Known rows, with every way that one mark hangs from another
{kufezab {fafi {deto safi} seraz zatuf} kepebe}: -1.79	4.45	-0.87	3.71	-0.11	-1.44	3.45	3.12	-1.50	3.21	-2.26	0.95	-2.71	-2.40	0.44	1.10	2.47	4.55	-1.60	4.13	0.46	0.12	-0.42	-4.08
{lufuf {fafi {deto safi} {kufezab kepebe} seraz zatuf} podedu}: -0.55	3.31	-0.50	4.46	-0.04	-2.10	3.40	2.79	-1.03	3.24	-0.07	1.06	-2.37	-2.16	-0.74	2.41	2.87	2.53	-2.86	3.84	-1.56	-0.56	-3.42	-1.65
{pumud semoz zatuf}: 0.62	-2.32	0.48	0.06	-0.49	-2.66	-0.56	0.43	0.25	0.39	-1.37	-0.74	-0.43	0.89	-1.59	-0.89	0.53	0.53	0.30	-0.01	-1.12	-0.34	0.40	-1.35
{pumud semoz}: 0.14	-1.23	0.14	-0.02	-0.17	-1.10	-0.71	0.21	0.07	0.26	-1.13	-0.40	-0.49	0.16	-0.65	-0.29	0.02	0.13	0.03	-0.24	-0.59	0.15	0.10	-0.74
{semoz {fafi seraz} pumud}: 1.81	2.96	1.02	0.99	-0.78	0.19	0.17	-0.28	-0.43	1.43	1.56	0.62	0.13	-0.24	-0.97	0.27	-0.20	0.89	0.12	0.64	0.68	-1.25	-1.15	-2.31
{fafi {kufezab kepebe} seraz zatuf}: -0.25	3.11	-0.93	4.08	-0.58	-0.61	2.57	2.58	-1.66	1.60	-0.71	1.26	-1.50	-1.59	-0.37	1.71	1.93	1.54	-1.66	3.09	0.92	-0.30	-0.63	-2.42
{kepebe deto}: 0.51	-0.09	0.73	-0.37	0.53	-0.24	0.47	-0.97	-0.55	0.88	-0.34	-0.59	0.62	0.67	0.87	0.59	0.82	0.23	0.85	0.07	-0.84	-0.89	0.26	-0.26
{seraz dugakan}: -0.36	-0.39	0.28	-0.06	-0.21	0.58	-0.96	-0.13	0.14	0.00	-1.27	0.66	0.26	-0.17	-0.50	-1.59	-0.34	0.15	-0.27	0.45	0.28	0.01	0.85	-0.08
{semoz {fafi deto {seraz dugakan}} koga}: 1.32	3.40	1.01	2.58	-1.17	0.10	-0.75	0.55	-0.25	2.36	0.91	1.44	-0.78	-0.96	-0.71	-1.37	0.15	2.01	-1.06	2.16	0.62	-2.02	-0.58	-3.21
{semoz {fafi deto {kufezab kepebe} {seraz dugakan} zatuf} pumud}: 1.03	5.36	0.43	4.55	-1.98	-0.32	1.51	2.37	-1.81	3.72	0.04	2.05	-1.68	-1.92	-1.42	-0.30	0.95	2.97	-1.62	4.40	1.61	-1.73	-0.56	-5.16
{pumud {semoz {fafi deto kufezab}} zatuf}: 2.05	0.16	0.89	1.98	-1.68	-3.11	0.20	1.91	-1.29	2.31	-0.07	0.06	-1.58	0.32	-1.72	-0.10	0.90	1.39	-0.56	1.12	-1.02	-2.18	-1.19	-3.37
{semoz koga}: 0.62	0.91	0.03	0.22	-0.14	-0.30	-0.77	-0.45	0.16	0.21	1.12	0.23	-0.09	0.47	-0.54	-1.04	-0.08	0.62	0.20	0.55	0.22	-0.58	-0.22	-0.87
{pumud {semoz {fafi kufezab {seraz dugakan}} koga} zatuf}: 2.43	1.01	1.16	2.64	-1.71	-2.35	-1.25	1.11	-1.12	1.78	-0.69	1.37	-0.84	0.45	-3.17	-2.01	0.87	1.68	-0.86	1.99	-0.27	-2.66	-0.85	-3.98
{lufuf {fafi deto kufezab {seraz dugakan}} podedu}: 0.42	0.97	0.89	3.19	-0.83	-0.32	1.48	0.97	-0.61	1.90	-0.06	1.09	-1.14	-1.92	-1.09	1.25	1.94	-0.06	-2.61	1.70	-1.30	-0.74	-1.89	0.57
{nutak {pumud zatuf}}: 0.75	-0.56	0.80	-1.39	-0.23	-2.38	0.65	0.48	0.22	-0.49	-0.54	-1.10	0.48	0.55	-2.26	-0.89	0.97	0.23	-0.28	-0.86	-0.14	0.74	0.21	-0.70
{nutak koga pumud}: 0.42	1.02	0.01	-2.89	0.28	-0.68	0.52	0.88	0.24	-0.23	-0.59	-1.58	0.94	-0.47	-1.80	-0.03	0.86	0.49	-1.23	-1.06	0.56	2.71	-0.41	0.32
{nutak koga {pumud semoz zatuf}}: 1.09	-1.24	0.48	-2.81	-0.21	-3.28	-0.04	1.36	0.48	0.11	-1.95	-2.34	0.52	0.36	-3.40	-0.94	1.37	1.03	-0.95	-1.09	-0.56	2.36	0.00	-1.00
{nutak koga {pumud semoz}}: 0.60	-0.18	0.13	-2.84	0.14	-1.77	-0.23	1.14	0.31	-0.01	-1.70	-1.93	0.40	-0.36	-2.42	-0.30	0.85	0.67	-1.17	-1.33	-0.03	2.88	-0.28	-0.46
{fafi {seraz dugakan}}: -0.33	0.59	0.21	1.41	-0.13	0.80	-0.17	0.24	-0.25	0.56	-1.33	0.95	0.09	-1.22	-0.29	-0.46	0.29	0.32	-1.20	1.16	0.57	-0.17	0.42	-0.75
{lufuf {fafi {deto safi} seraz zatuf} podedu}: -0.35	1.94	0.44	3.32	0.87	-1.63	2.32	1.33	0.32	2.71	1.01	0.49	-0.80	-2.33	-0.38	2.51	2.13	2.09	-2.54	2.26	-2.51	-0.76	-3.41	-0.62
{lufuf {fafi deto {kufezab kepebe} {seraz dugakan} zatuf}}: -0.48	2.74	0.38	4.99	-1.64	-1.13	2.68	2.76	-1.67	2.74	-1.70	1.80	-2.12	-2.36	-0.43	0.95	2.08	2.10	-3.03	3.67	0.21	-0.20	-0.36	-1.84
{lufuf {fafi {deto kepebe} kufezab {seraz dugakan}} podedu}: -0.81	1.32	0.07	3.04	0.23	-0.72	1.49	1.22	-0.97	1.85	-0.95	1.41	-1.74	-1.33	-1.48	1.24	2.51	0.73	-2.88	2.69	-1.62	-0.88	-2.93	-0.57
{nutak koga {pumud {semoz {fafi {deto safi} {kufezab kepebe}}}}}: 0.80	3.44	-0.63	-1.23	-0.76	-3.07	0.87	3.63	-1.60	2.90	-2.08	-0.95	-2.13	-0.61	-2.59	-0.67	1.40	3.34	-2.21	1.63	0.39	1.51	-2.42	-4.03
{fafi {deto kepebe safi} kufezab zatuf}: -1.75	2.73	-1.72	2.87	1.65	-1.55	1.60	2.64	-2.30	2.85	-0.42	1.26	-1.65	-1.52	-0.08	1.33	1.63	3.23	-2.73	4.28	-0.74	-1.62	-3.37	-4.26

Rows
0.31	2.11	-0.42	3.45	-0.54	-0.09	1.84	1.77	-1.99	2.26	0.43	0.67	-1.33	-2.13	0.57	2.22	1.44	0.51	-2.35	2.23	0.53	-1.03	-1.38	-2.11
{fafi deto kufezab seraz}
-2.43	4.07	-1.08	3.37	1.59	-1.43	2.98	2.74	-1.85	2.98	-1.97	1.26	-2.19	-2.30	0.22	1.83	2.74	4.65	-2.29	4.24	-0.57	-0.75	-2.21	-4.62
{kufezab {fafi {deto kepebe safi} seraz zatuf}}
1.88	4.67	0.57	2.80	-1.45	-3.02	1.24	2.76	-1.34	1.73	-0.23	0.80	-1.77	-0.52	-3.26	-0.18	1.92	2.68	-1.34	1.83	0.72	-0.47	-1.46	-4.81
{nutak {pumud {semoz {fafi {kufezab kepebe} seraz zatuf} koga}}}
2.23	0.09	1.30	-2.87	-0.81	-3.47	-0.33	1.48	0.61	0.44	-1.19	-1.89	0.51	0.93	-3.82	-1.26	1.01	1.55	-0.36	-1.51	-0.73	1.38	-0.69	-1.59
{nutak koga {pumud {semoz fafi} zatuf}}
-0.32	2.16	-0.89	2.64	-0.71	-0.85	1.76	2.19	-1.25	0.97	-0.61	0.95	-1.31	-0.62	-0.57	0.58	1.25	1.38	-0.77	2.41	0.64	-0.12	-0.13	-1.77
{fafi {kufezab kepebe} zatuf}
1.92	2.90	1.19	0.68	-1.08	-2.58	1.85	1.48	-2.08	2.00	-2.08	-0.41	-1.35	0.50	-1.72	0.73	2.37	1.41	-0.29	0.49	-0.02	-0.42	-0.85	-3.41
{nutak {pumud {semoz {fafi {kufezab {kepebe deto}} seraz}}}}
1.85	-0.03	1.22	1.45	-0.98	-2.56	-0.07	0.93	-0.07	1.28	-0.66	0.01	-0.56	0.51	-1.82	-0.08	0.85	1.27	-0.03	0.25	-1.04	-1.42	-0.77	-2.58
{pumud {semoz {fafi seraz}} zatuf}
2.09	3.07	0.79	2.46	-1.05	-2.62	0.51	1.14	-1.52	2.55	-0.17	0.64	-1.34	1.28	-1.35	-0.47	1.61	2.91	0.97	2.36	-0.78	-2.39	-0.63	-4.21
{pumud {semoz {fafi {kufezab {kepebe deto}} zatuf} koga}}
1.91	0.64	1.52	-1.40	-0.94	-2.61	-0.54	1.69	0.39	0.98	-2.55	-0.99	0.64	-0.24	-4.08	-1.64	1.28	1.88	-1.53	-0.36	-0.15	1.26	-0.30	-2.37
{nutak koga {pumud {semoz {fafi {seraz dugakan}}} zatuf}}
-0.46	1.66	0.40	-0.18	-0.55	-0.79	2.19	0.20	-1.05	0.99	-2.85	-0.33	-1.36	1.05	0.56	-0.12	2.05	1.99	1.82	0.90	-0.02	0.30	1.89	-0.92
{kufezab fafi {kepebe deto}}
2.15	2.35	0.70	2.64	-0.99	-2.02	-0.51	1.40	-1.05	1.49	1.34	1.24	-0.80	0.14	-2.10	-0.23	0.47	1.98	-0.30	1.37	-0.63	-2.31	-1.64	-3.42
{pumud {semoz {fafi kufezab zatuf} koga}}
2.08	3.50	0.66	0.98	-0.49	-2.18	1.54	3.12	-1.27	1.64	-0.43	-0.37	0.06	-1.79	-3.09	1.89	2.11	2.00	-2.70	0.41	0.00	0.85	-2.35	-2.89
{nutak koga {pumud {semoz {fafi kufezab seraz zatuf}}}}
1.20	3.66	-0.35	1.22	0.10	-3.07	-0.30	0.98	-2.06	3.58	1.66	1.04	-1.60	1.17	-2.57	-1.89	0.72	3.98	-0.82	4.29	-0.31	-3.43	-3.84	-6.54
{semoz {fafi {deto kepebe safi} kufezab} koga {pumud zatuf}}
0.24	2.10	-0.17	2.26	-0.15	-1.07	2.30	1.19	-1.80	1.85	-0.89	0.37	-0.72	-0.01	0.34	1.15	2.06	1.65	0.14	2.46	-0.23	-1.00	0.12	-2.02
{fafi {kufezab {kepebe deto}} zatuf}
1.93	1.99	0.30	-0.74	-2.01	-4.16	1.31	3.53	-0.99	2.25	-1.84	-1.49	-1.85	0.24	-3.66	-0.92	2.11	2.57	-1.44	0.92	0.24	1.26	-0.82	-3.62
{nutak koga {pumud {semoz {fafi deto {kufezab kepebe}}} zatuf}}
1.75	5.59	0.47	3.86	-1.86	-0.36	0.21	1.37	-1.41	2.55	0.81	2.41	-1.01	-0.61	-2.58	-1.73	0.60	3.04	-0.72	4.09	1.82	-2.01	-0.62	-5.02
{semoz {fafi {kufezab kepebe} {seraz dugakan} zatuf} koga pumud}
1.19	0.69	0.95	0.93	-1.02	-1.53	-0.50	0.98	-0.09	1.84	0.04	-0.06	-1.27	-0.16	-0.51	-0.14	-0.11	1.26	-0.06	0.23	-0.74	-1.15	-0.69	-2.41
{pumud {semoz {fafi deto}}}
-0.65	2.21	-0.64	1.77	0.40	-0.33	1.14	1.02	-2.51	2.77	-3.19	1.05	-1.01	-0.48	0.32	-0.32	1.72	2.17	-1.26	3.67	0.29	-1.13	-0.64	-2.95
{fafi {kufezab {kepebe {deto safi}}} {seraz dugakan}}
0.30	1.26	-0.21	0.77	-0.41	-0.70	1.57	0.50	-1.90	1.47	-1.36	-0.04	-0.96	0.83	0.52	0.46	1.59	0.69	0.53	1.64	0.13	-0.67	0.25	-1.22
{fafi {kufezab {kepebe deto}}}
1.56	3.16	0.08	2.79	-1.61	-2.43	-0.02	2.12	-0.96	1.72	0.18	1.28	-1.95	0.60	-2.17	-1.03	0.78	2.70	0.08	2.29	0.09	-1.51	-0.90	-4.02
{pumud {semoz {fafi {kufezab kepebe} zatuf} koga}}
1.62	2.19	0.54	3.39	-1.32	-1.40	0.84	2.07	-1.88	2.82	0.07	0.75	-1.87	-1.39	-0.56	1.65	1.04	1.22	-1.70	1.58	-0.28	-1.89	-1.94	-3.47
{pumud {semoz {fafi deto kufezab seraz}}}
-2.15	4.12	-0.58	3.63	-0.33	-0.78	2.50	3.01	-1.31	3.17	-3.57	1.60	-2.53	-2.58	-0.03	-0.44	2.10	4.66	-1.89	4.64	0.75	0.06	0.45	-4.18
{kufezab {fafi {deto safi} {seraz dugakan} zatuf} kepebe}
1.23	-1.53	0.43	0.31	-0.64	-2.96	-1.33	-0.02	0.45	0.54	-0.23	-0.50	-0.50	1.30	-2.14	-1.94	0.35	1.15	0.50	0.57	-0.89	-0.93	0.18	-2.25
{pumud {semoz koga} zatuf}
0.07	5.67	-0.67	3.86	0.86	-1.39	1.75	2.38	-2.75	4.32	1.17	1.92	-1.52	-1.73	-1.05	1.62	1.36	4.06	-2.60	4.90	-0.06	-2.85	-4.51	-6.56
{semoz {fafi {deto kepebe safi} kufezab seraz zatuf} pumud}
-0.75	2.26	0.66	1.22	-0.70	0.04	2.01	0.47	-1.27	1.59	-4.22	0.63	-1.24	-0.12	0.26	-0.60	2.38	2.30	0.67	2.07	0.59	0.11	2.31	-1.70
{kufezab {fafi {seraz dugakan}} {kepebe deto}}
